What can hang from each mark
C: L R Y
Y: R X
X: C Y
N: C R Y
L: X Y
R: L Y

Known rows, with every way that one mark hangs from another
X[C]: [-0.01,  0.32,  0.18, -0.89,  0.52,  2.07, -3.17, -3.76, -0.94, -1.72,
 -1.96, -1.26,  3.37, -0.92, -0.95, -2.08,  0.92,  2.41, -3.11,  1.32,
  2.40]
N[C Y[X]]: [ 0.61, -1.34,  0.11, -0.76,  1.23,  1.26, -2.92, -5.65,  2.37, -1.57,
 -1.24, -3.66,  1.29, -1.78,  0.85, -1.60,  1.20,  2.10, -3.65,  1.32,
  2.76]
C[L R]: [ 0.62, -0.08,  1.74, -2.84, -0.32, -1.11, -2.79, -2.92, -1.12, -1.41,
 -1.86, -2.51,  0.58,  1.67,  0.29, -0.44,  1.26,  3.09, -4.36, -0.41,
  0.81]
N[R Y[X]]: [ 0.66, -1.16,  2.24,  0.95,  0.69,  0.86, -1.84, -4.47, -0.47, -1.02,
 -0.98, -2.35,  2.66, -0.54, -0.79, -0.47,  1.03,  2.20, -3.11,  1.29,
  1.06]
C[L[X] Y]: [ 1.25, -0.28,  1.83, -3.09,  0.68,  2.54, -0.64, -3.35, -0.83, -1.25,
 -2.25, -2.98,  1.86,  0.81, -3.02,  0.08, -0.18,  4.62, -2.90,  0.98,
  1.72]
R[L[X[Y]]]: [ 1.43,  0.29,  0.75,  0.75,  0.20, -2.61,  0.97, -3.70, -1.48, -1.26,
 -1.89, -3.88,  3.80,  0.23, -1.55,  1.03, -0.38,  3.99, -2.11,  5.96,
  1.74]
C[R]: [ 0.77, -0.42,  2.11, -0.90, -0.41, -2.43, -3.21, -3.89, -1.87, -0.96,
 -1.77, -2.33,  1.14,  0.46,  0.45,  0.36,  0.97,  2.52, -3.84,  1.91,
  1.31]
R[L]: [ 0.78,  0.19,  0.17,  0.27, -0.92, -0.61, -1.36, -2.51, -1.14, -1.77,
 -1.37, -2.49,  2.81,  0.23, -0.46,  0.29,  0.19,  2.14, -2.21,  3.79,
  1.67]
Y[R[L[X[C]]]]: [ 0.96,  0.42, -0.92, -1.00, -2.85,  3.14, -1.23, -4.67, -1.01, -0.86,
 -2.11, -2.38,  3.64, -0.56, -0.43, -1.35,  0.81,  4.88, -2.87,  5.64,
  0.72]
R[Y]: [ 0.38, -0.06,  0.74,  1.26,  1.77, -1.02, -2.71, -2.89, -1.09, -1.67,
 -1.77, -3.16,  1.77, -0.05,  0.49,  0.48,  0.55,  1.95, -3.92,  0.90,
  2.77]
C[R[L] Y]: [ 1.11, -0.85,  3.48, -1.35, -1.75, -0.95, -2.33, -3.17, -1.43, -1.62,
 -1.42, -2.89,  1.90,  0.70, -1.34, -0.55,  0.35,  2.39, -3.29,  5.44,
  1.87]
C[R[L Y[X]]]: [ 0.50, -0.42,  1.62,  0.39,  1.45, -2.39, -2.62, -4.92, -0.85, -1.49,
 -1.43, -5.46,  1.59,  0.38,  1.90, -0.38,  2.01,  2.14, -4.30,  4.55,
  1.08]
X[Y]: [ 0.36, -0.08,  1.29,  0.88,  1.01, -3.37, -1.79, -2.97, -1.37, -1.66,
 -1.74, -1.76,  2.65, -0.12, -2.11,  0.41,  0.24,  1.81, -3.03,  1.43,
  2.78]
L[Y]: [ 0.76, -0.14,  0.95,  0.39,  0.64,  2.72, -2.00, -2.61, -1.60, -1.50,
 -2.01, -2.72,  2.41, -0.06, -2.11, -0.10,  0.09,  1.87, -4.11,  1.44,
  2.85]
Y[R X[C[L]]]: [-0.43,  0.26, -1.24, -3.35, -0.35,  3.96, -3.90, -4.75,  0.24, -1.41,
 -1.93, -1.20,  1.67, -0.35, -1.52, -3.06,  2.75,  3.03, -4.19, -1.26,
  0.95]
L[X]: [ 1.38,  0.06,  0.27, -0.28,  0.65, -0.09, -0.76, -4.49, -1.67, -0.53,
 -2.27, -2.96,  2.37, -0.22, -0.69,  1.48, -0.10,  4.37, -2.51,  2.53,
  1.29]
C[Y]: [ 0.61, -0.64,  2.33, -0.82,  0.16,  0.66, -2.73, -3.03, -1.20, -1.60,
 -1.68, -1.48,  1.99, -0.33, -3.02,  0.01, -0.09,  1.91, -2.78,  1.77,
  2.97]
C[L[X] R Y]: [ 1.44, -0.67,  3.25, -3.95, -0.04,  0.88, -1.37, -4.15, -1.25, -0.92,
 -2.45, -3.54,  0.88,  1.47, -1.69, -0.16,  0.45,  5.13, -3.96,  1.91,
  0.95]
Y[X]: [ 0.28, -0.19,  0.21, -0.34,  1.87, -0.54, -2.76, -4.95, -0.83, -1.00,
 -1.73, -2.47,  1.77, -0.83, -1.19,  0.16,  1.38,  1.87, -2.79,  0.75,
  1.45]
N[C R[L[X] Y]]: [ 1.81, -0.71, -0.02,  1.47, -0.44, -3.40,  0.45, -4.99,  0.86, -1.30,
 -1.04, -4.44,  3.18, -0.12,  0.08, -0.65,  0.28,  5.44, -3.24,  5.31,
  0.84]
X[Y[R[L]]]: [ 0.64, -0.03,  0.31,  0.98, -2.71, -2.96, -1.53, -2.53, -1.02, -1.65,
 -1.31, -1.42,  2.43,  0.26, -1.84,  0.11,  0.60,  2.23, -3.14,  4.06,
  1.93]

Rows
[-0.67,  0.47, -0.36, -1.96,  3.69,  3.23, -3.32, -4.33,  0.43, -2.21,
 -2.07, -3.80,  2.56, -0.10, -0.05, -3.20,  2.45,  2.56, -4.52, -1.16,
  2.19] => R[Y[X[C[L]]]]
[ 1.01, -0.79,  0.72, -0.01, -0.51, -4.01, -2.72, -4.39,  1.15, -1.99,
 -1.17, -4.85,  1.19,  0.15,  2.46, -1.60,  1.22,  2.99, -4.80,  4.64,
  2.03] => N[C[R[L Y]]]
[ 0.86, -0.70,  1.32, -0.61, -3.57,  1.10, -2.44, -2.64, -0.78, -1.58,
 -1.34, -1.23,  1.72,  0.03, -2.66, -0.34,  0.26,  2.18, -2.95,  4.35,
  2.11] => C[Y[R[L]]]
[ 0.82,  0.66,  0.28, -0.01,  0.35,  0.25,  0.31, -4.34, -1.12, -1.56,
 -2.13, -3.44,  5.23, -0.37, -1.61, -1.60,  0.22,  4.37, -2.38,  6.22,
  2.18] => R[L[X[C Y]]]
[ 0.35, -1.01,  3.19, -4.01,  1.18,  0.44, -3.28, -4.57, -0.46, -1.30,
 -1.88, -3.16,  0.31,  0.80, -2.18, -1.37,  1.90,  2.64, -4.25,  0.09,
  1.25] => C[L R Y[X]]
[-0.50,  0.14,  0.10,  0.10,  3.62,  2.00, -3.64, -5.34, -0.14, -1.76,
 -1.95, -3.63,  3.01, -1.41,  0.09, -2.60,  2.08,  2.01, -4.08,  1.13,
  2.66] => R[Y[X[C]]]
[ 0.30,  0.00,  0.21,  1.21,  2.20, -0.65, -1.86, -4.14, -0.44, -1.90,
 -1.43, -4.87,  2.37, -0.34,  0.54, -0.22,  1.42,  1.74, -3.21,  3.67,
  1.92] => R[L Y[X]]
[ 1.34,  0.12, -0.15, -2.09, -1.37,  5.09, -0.79, -3.27, -1.24, -0.78,
 -2.61, -3.23,  1.38,  1.14, -2.17,  0.06,  0.48,  4.82, -4.89,  0.60,
  1.09] => C[L[X Y[R]]]
[ 1.25, -0.22,  2.07, -0.25, -1.26,  1.20, -1.58, -2.94, -1.81, -1.65,
 -1.66, -4.16,  2.45,  0.96, -0.48, -0.57,  0.52,  2.31, -4.58,  5.33,
  1.65] => C[R[L[Y]]]
[ 0.90, -0.47,  1.15, -2.15, -1.70,  4.33, -2.58, -5.23, -1.05, -0.65,
 -2.48, -1.32,  2.68, -1.14, -3.00, -1.81,  0.59,  4.75, -3.39,  3.45,
  1.97] => L[X[C[Y[R]]]]
[ 1.83, -0.83,  3.31, -1.72, -1.37, -0.30, -0.61, -4.61, -1.69, -0.87,
 -2.01, -4.21,  2.25,  0.61, -1.12,  0.30, -0.05,  4.46, -2.96,  7.07,
  1.04] => C[R[L[X]] Y]
[ 1.37,  0.28,  0.10,  1.23,  0.98, -0.20,  0.06, -3.73, -1.16, -1.32,
 -2.00, -5.40,  3.05,  0.32,  1.00,  1.12, -0.01,  4.12, -3.02,  5.32,
  1.55] => R[L[X] Y]
[ 1.24, -0.82, -0.15,  0.42, -2.38, -3.81, -1.00, -3.80,  0.98, -1.74,
 -0.50, -1.56,  2.95, -0.27, -1.45, -1.36,  0.44,  3.38, -2.73,  3.75,
  0.82] => N[C R[L]]
[ 1.16, -1.61,  1.44,  0.58, -1.30, -0.76, -1.91, -3.92,  1.51, -1.52,
 -0.77, -1.72,  2.23, -0.72, -0.18, -1.44,  0.23,  2.93, -3.58,  1.48,
  1.98] => N[C R Y]
[-0.11,  0.01,  1.59, -3.68,  0.53,  4.73, -2.96, -2.55, -0.13, -2.44,
 -1.95, -1.27,  2.83,  0.21, -3.23, -3.44,  0.75,  2.75, -3.62, -0.30,
  2.89] => X[C[L Y]]
[-0.10,  0.00,  0.32, -0.24, -1.20, -0.30, -3.29, -3.77, -0.86, -1.49,
 -1.96, -0.25,  3.05, -0.80, -2.31, -2.28,  1.25,  2.47, -3.94,  1.63,
  2.67] => X[C Y[R]]
[ 0.73, -0.15,  2.12, -2.47,  0.09,  2.33, -2.39, -2.46, -1.32, -1.61,
 -2.09, -3.64,  1.11,  1.79, -1.00, -1.03,  0.99,  2.80, -5.53,  0.09,
  1.58] => C[L[Y] R]
[ 0.34,  0.07,  0.22, -1.91,  2.36,  4.30, -1.87, -3.43, -0.51, -1.68,
 -2.03, -3.80,  1.81,  0.53, -2.57, -1.14,  1.47,  2.16, -4.38, -0.97,
  1.91] => C[L[Y[X]]]
[ 0.78, -1.04,  1.12, -0.30,  0.72, -4.23, -3.74, -5.04,  0.83, -1.57,
 -1.52, -4.08,  0.35, -0.26,  2.08, -1.28,  1.40,  3.02, -5.43,  1.75,
  2.40] => N[C[R[Y]]]
[-0.41,  0.50, -0.50, -3.21,  2.15,  3.62, -3.02, -4.57,  0.26, -1.90,
 -1.95, -2.27,  2.57, -0.25, -1.42, -3.06,  2.27,  2.79, -3.52, -1.06,
  1.44] => Y[X[C[L]]]
[ 0.09,  0.29, -0.22, -0.62,  1.31,  5.87, -1.88, -4.42, -0.40, -2.03,
 -1.88, -3.91,  4.45, -1.04, -2.17, -3.29,  1.57,  1.84, -3.74,  4.58,
  2.35] => R[L[Y[X[C]]]]
[ 1.57, -0.20,  0.19, -0.10, -1.51,  3.73, -1.19, -4.28, -1.83, -0.30,
 -2.50, -3.01,  1.84, -0.16, -2.04,  0.83,  0.22,  4.40, -4.45,  2.91,
  1.53] => L[X Y[R]]
[ 0.78, -0.04,  1.66, -0.73,  1.65,  0.57, -2.49, -5.70, -1.50, -0.86,
 -2.54, -4.69,  2.76, -0.13,  1.89, -1.57,  1.26,  4.77, -4.79,  3.74,
  1.53] => L[X[C[R[Y]]]]
[ 1.26, -0.47,  1.32, -3.25, -1.88,  2.92, -1.49, -3.60, -0.78, -0.79,
 -2.35, -1.90,  0.70,  0.81, -3.06,  0.15,  0.32,  5.04, -3.55,  0.76,
  1.10] => C[L[X] Y[R]]
[ 0.17, -0.33,  1.75, -1.73,  1.80,  4.03, -3.67, -5.79, -1.09, -1.24,
 -2.26, -3.79,  2.82, -0.73, -1.24, -3.32,  2.32,  2.28, -5.34,  2.53,
  1.93] => L[Y[X[C[R]]]]
[ 1.06, -1.59,  1.96, -1.25, -1.02, -0.65, -3.27, -4.65,  1.47, -1.44,
 -1.29, -3.35,  0.54, -0.39,  2.45, -1.58,  0.75,  2.74, -4.75,  2.36,
  2.54] => N[C[R] Y]
[-0.04, -0.19, -0.41, -1.06, -0.04,  6.06, -3.85, -5.33, -0.58, -1.19,
 -2.15, -2.07,  2.71, -1.50, -2.65, -3.13,  2.28,  2.16, -4.97,  1.50,
  2.17] => L[Y[R X[C]]]
[ 0.95, -0.46,  1.79, -0.59,  0.37,  1.41, -1.93, -4.72, -1.30, -1.30,
 -1.67, -5.04,  2.25,  0.28, -0.75, -1.05,  1.57,  1.95, -4.42,  5.15,
  1.21] => C[R[L[Y[X]]]]
[ 0.40, -1.12,  1.53, -1.33, -0.75,  1.10, -3.84, -4.92, -0.62, -0.84,
 -1.65, -1.25,  0.72, -1.07, -3.39, -0.46,  1.53,  1.98, -3.44,  1.26,
  1.88] => C[Y[R X]]
[ 0.01,  0.34, -0.26, -2.66, -1.54,  7.10, -3.17, -2.50, -0.54, -1.94,
 -2.25, -1.43,  2.36,  0.41, -2.47, -3.42,  1.50,  3.00, -5.50, -0.63,
  2.25] => X[C[L[Y[R]]]]
[ 0.87, -0.62,  0.80,  0.50, -3.65,  2.89, -1.96, -2.24, -0.25, -1.55,
 -1.27, -2.36,  1.78,  0.13,  1.18,  0.04,  0.28,  2.05, -3.34,  4.23,
  1.95] => N[Y[R[L]]]
[ 0.55, -0.35,  1.77, -2.82,  1.67,  2.59, -2.67, -4.24, -0.80, -1.33,
 -2.15, -4.47,  0.88,  1.13, -1.28, -1.43,  2.12,  2.60, -5.49, -0.09,
  1.14] => C[L[Y[X]] R]
[ 0.08, -0.34,  1.63, -1.89,  2.73, -1.28, -3.41, -4.52, -0.38, -1.56,
 -1.93, -4.89,  0.25,  1.20,  1.36, -0.95,  2.49,  2.61, -5.27, -0.64,
  1.14] => C[L R[Y[X]]]
[ 1.76,  0.24,  0.39,  0.37, -0.18,  3.49,  0.76, -3.42, -1.70, -1.18,
 -2.19, -4.87,  3.56,  0.26, -1.56,  0.57, -0.50,  3.95, -3.10,  5.96,
  1.66] => R[L[X Y]]
[ 0.11, -0.58,  1.35, -1.87, -2.11,  3.66, -4.22, -3.79, -0.73, -1.48,
 -1.88,  0.13,  2.41, -1.06, -3.22, -2.68,  1.05,  2.44, -3.85,  1.87,
  2.81] => X[C[Y[R]]]
[ 1.13, -0.20,  0.59,  0.38, -1.11, -2.40, -0.96, -4.47, -1.67, -0.24,
 -2.26, -1.98,  2.00, -0.12, -2.05,  1.21,  0.31,  4.38, -3.37,  2.91,
  1.53] => L[X[Y[R]]]
[ 0.53, -0.24, -0.73, -0.22, -1.86,  0.03, -2.45, -4.54, -0.59, -1.06,
 -1.35, -2.18,  1.54, -0.48, -0.87, -0.04,  1.73,  2.26, -2.81,  3.51,
  0.64] => Y[R[L] X]
[ 0.03,  0.13, -0.98, -1.17, -1.69,  2.79, -3.23, -5.07, -0.21, -1.36,
 -1.65, -1.80,  2.99, -1.18, -0.96, -2.57,  2.30,  2.52, -3.11,  3.83,
  1.03] => Y[R[L] X[C]]
[ 0.40, -1.36, -0.12, -4.11, -1.09,  1.09, -3.84, -5.27,  2.48, -1.64,
 -1.48, -1.64, -0.39, -0.67, -3.23, -2.57,  1.99,  3.03, -4.29, -1.00,
  1.92] => N[C[L Y[R X]]]
